In the rows, zero is written as 128.
Known rows, with every way that one mark hangs from another:
K_963(K_195(K_743) K_899 K_944): [141 148 131 154  81 199 138 153  97  69  91 100 149 167  78 183 149 115
 169 146 176]
K_743(K_899 K_944(K_55 K_195)): [ 82 135 132 104 162 131 181 139 154 181 106 153 175  40 120 133  81 152
  99 142 118]
K_743(K_899 K_944(K_55)): [109 149 134 116 158 125 182 144 120 186  94 147 135  65 100 134 107 142
  99 148 109]
K_944(K_55 K_195 K_899): [ 53 170 128  81 116 140 126 102 166 142 120 103 180  85 145 139  96 135
 105 121 198]
K_963(K_55 K_195(K_899) K_743 K_944): [136 188 160 161  93 190  47 131  50  62 147 126 131 159  38 186 145 144
 188 113 193]
K_963(K_55): [102 176 126 113 121 168 110 139 107 113 122 131 119 125 109 158 128 125
 129 136 150]
K_195(K_743(K_944)): [104 101 140 132 151 110 211 162 139 122  90 161 122  96 128 161 161 100
 109 150  90]
K_743(K_899): [141 142 131 133 130 133 155 146 111 178 109 162 126 107 118 124 122 150
 117 145 122]
K_944(K_55(K_743) K_195 K_899): [ 45 176 117  78 114 118 134  97 191 130 142  92 177  86 148 119 104 156
  94 123 194]
K_963(K_944(K_899(K_55))): [134 189 122  91 102 154 128 102 112 115 143 115 121 186 134 162  91 119
 126  94 201]
K_944(K_55): [ 88 172 126 120 135 135 140 122 113 144 113 123 129 106 102 135 127 116
 111 135 173]
K_55(K_195 K_743): [100 138 123 102 139 100 161 131 141 135 153 135 111 132 118  99 160 174
  88 173 126]
K_963(K_743(K_899)): [149 155 142 148 117 146 131 164  90 191 127 171 114 120  97 119 136 162
 150 138 121]
K_195(K_743(K_944) K_899): [114  93 177 153 159  87 194 138 129 101  84 165 134  76 122 158 164  80
  89 134 105]
K_195(K_743(K_899)): [145 130 142 151 135 120 177 172 114 162  79 155 130  96 133 123 134 112
 110 133 102]
K_195(K_743 K_899(K_55)): [147 158 170 152 148  99 146 110 107  93  99 146 122 121 135 147 134  60
  85  86 157]
K_899(K_55(K_195)): [133 169 127  91 151 124 143 117 113 141 146 141 101 153 125 128 122 140
  88 138 147]
K_55(K_195(K_899) K_743(K_944)): [102 104 161 112 166  66 180 115 149 113 144 153 120  92 109 117 168 164
  62 175 101]
K_743(K_944): [ 99 115 132 113 147 125 191 138 137 139 118 169 119 108 114 162 146 134
 117 159 110]
K_899(K_55(K_195 K_743)): [123 178 117  90 149 104 153 111 140 128 167 129 100 153 128 110 133 158
  77 139 141]
K_55(K_743): [ 99 148 120 121 125 111 161 124 144 127 145 142 118 129 119 125 154 146
 110 145 142]
K_743(K_899(K_55(K_195)) K_944): [156 145 133  88 174 115 185 141 124 180 126 164 109 112 124 128 101 164
  79 151  83]
K_944(K_195(K_743) K_899): [ 80 125 136 107 112 124 159 137 175 121 102 126 173  97 172 145 123 114
 110 120 154]

Rows:
[ 72 181 119  66 128  98 135 108 157 142 140  81 129 112 125  93 135 172
  72 157 167] => K_944(K_55(K_195 K_743) K_899)
[155 149 140 154 105 160 129 168  65 171 140 167 112 151  81 124 119 157
 165 128 147] => K_963(K_743(K_899) K_944)
[ 91 109 124 109 150 108 202 140 186 164 138 172 163  66 139 123 107 183
 102 152  86] => K_55(K_743(K_899 K_944(K_195)))
[105 157 137 131 122 174 168 146 131  96  63  93 159  93  79 188 149 109
 133 161 140] => K_963(K_195(K_743(K_944(K_55))) K_899)
[105 139 179 137 160  84 141 128 101 116  90 114 133  75 108 107 151  93
  59 141 151] => K_944(K_55(K_195(K_743 K_899)))
[ 61 156 155 125 140  95 126  84 161 106 141 120 173  62 119 113 118 127
  78 115 190] => K_944(K_55(K_743) K_195(K_899))
[132 178 153 128 138  94 135  79 130  97 152 141 117 132 123 129 130 113
  85  97 169] => K_195(K_899(K_55(K_743)))
[ 97 191 134 113  90 161 101 130  88 137 137 104 126 153  84 137 119 135
 153 114 214] => K_963(K_743 K_944(K_55 K_899))
[ 84 146 115  88 156 114 190 105 192 117 162 156 145 107 145 150 104 145
  97 116 127] => K_899(K_55(K_743(K_944(K_195))))
[ 85 124 124  63 140  90 187 126 180 138 145 125 121 113 135 124 154 191
  77 182 105] => K_55(K_195 K_743(K_944(K_899)))
[153 145 133 157 126 138 158 166 108 138  81 145 145 106 107 150 149 140
 141 137 108] => K_963(K_195(K_743(K_899)))
[129 132 139  98 176 102 203 150 134 123 112 150 107 120 135 144 138 109
  75 140  90] => K_899(K_55(K_195(K_743(K_944))))
[ 95 135 134 135 104 169 126 146 107 128 163 161 143 149  97 146 120 146
 168 122 178] => K_963(K_743 K_944(K_195))
[123 180 131 120  82 227  96 142  90  87 115  95 132 165  83 171 105 121
 151 145 191] => K_963(K_55 K_899 K_944)
[ 61 123 166 119 162 107 157  97 152 118 114 147 178  43 114 152 112 114
  83 129 157] => K_743(K_944(K_55 K_195(K_899)))
[110 179 121 123 133 111 152 131 130 173 121 119 134  86 107  95 111 152
  98 136 141] => K_944(K_55(K_743(K_899)))
[153 187 129 116  95 197 131 111  94 105 130 113 121 193 101 164  91 107
 138 116 205] => K_963(K_899(K_55) K_944)
[106 131 162 112 165 110 165  86 156 109 136 170 156  87 135 168 100 110
  86 101 146] => K_743(K_944(K_195(K_899(K_55))))
[ 93 149 140 115 151 106 161 151 111 133  96 111 125  96 114 108 149 110
  78 152 139] => K_944(K_55(K_195(K_743)))
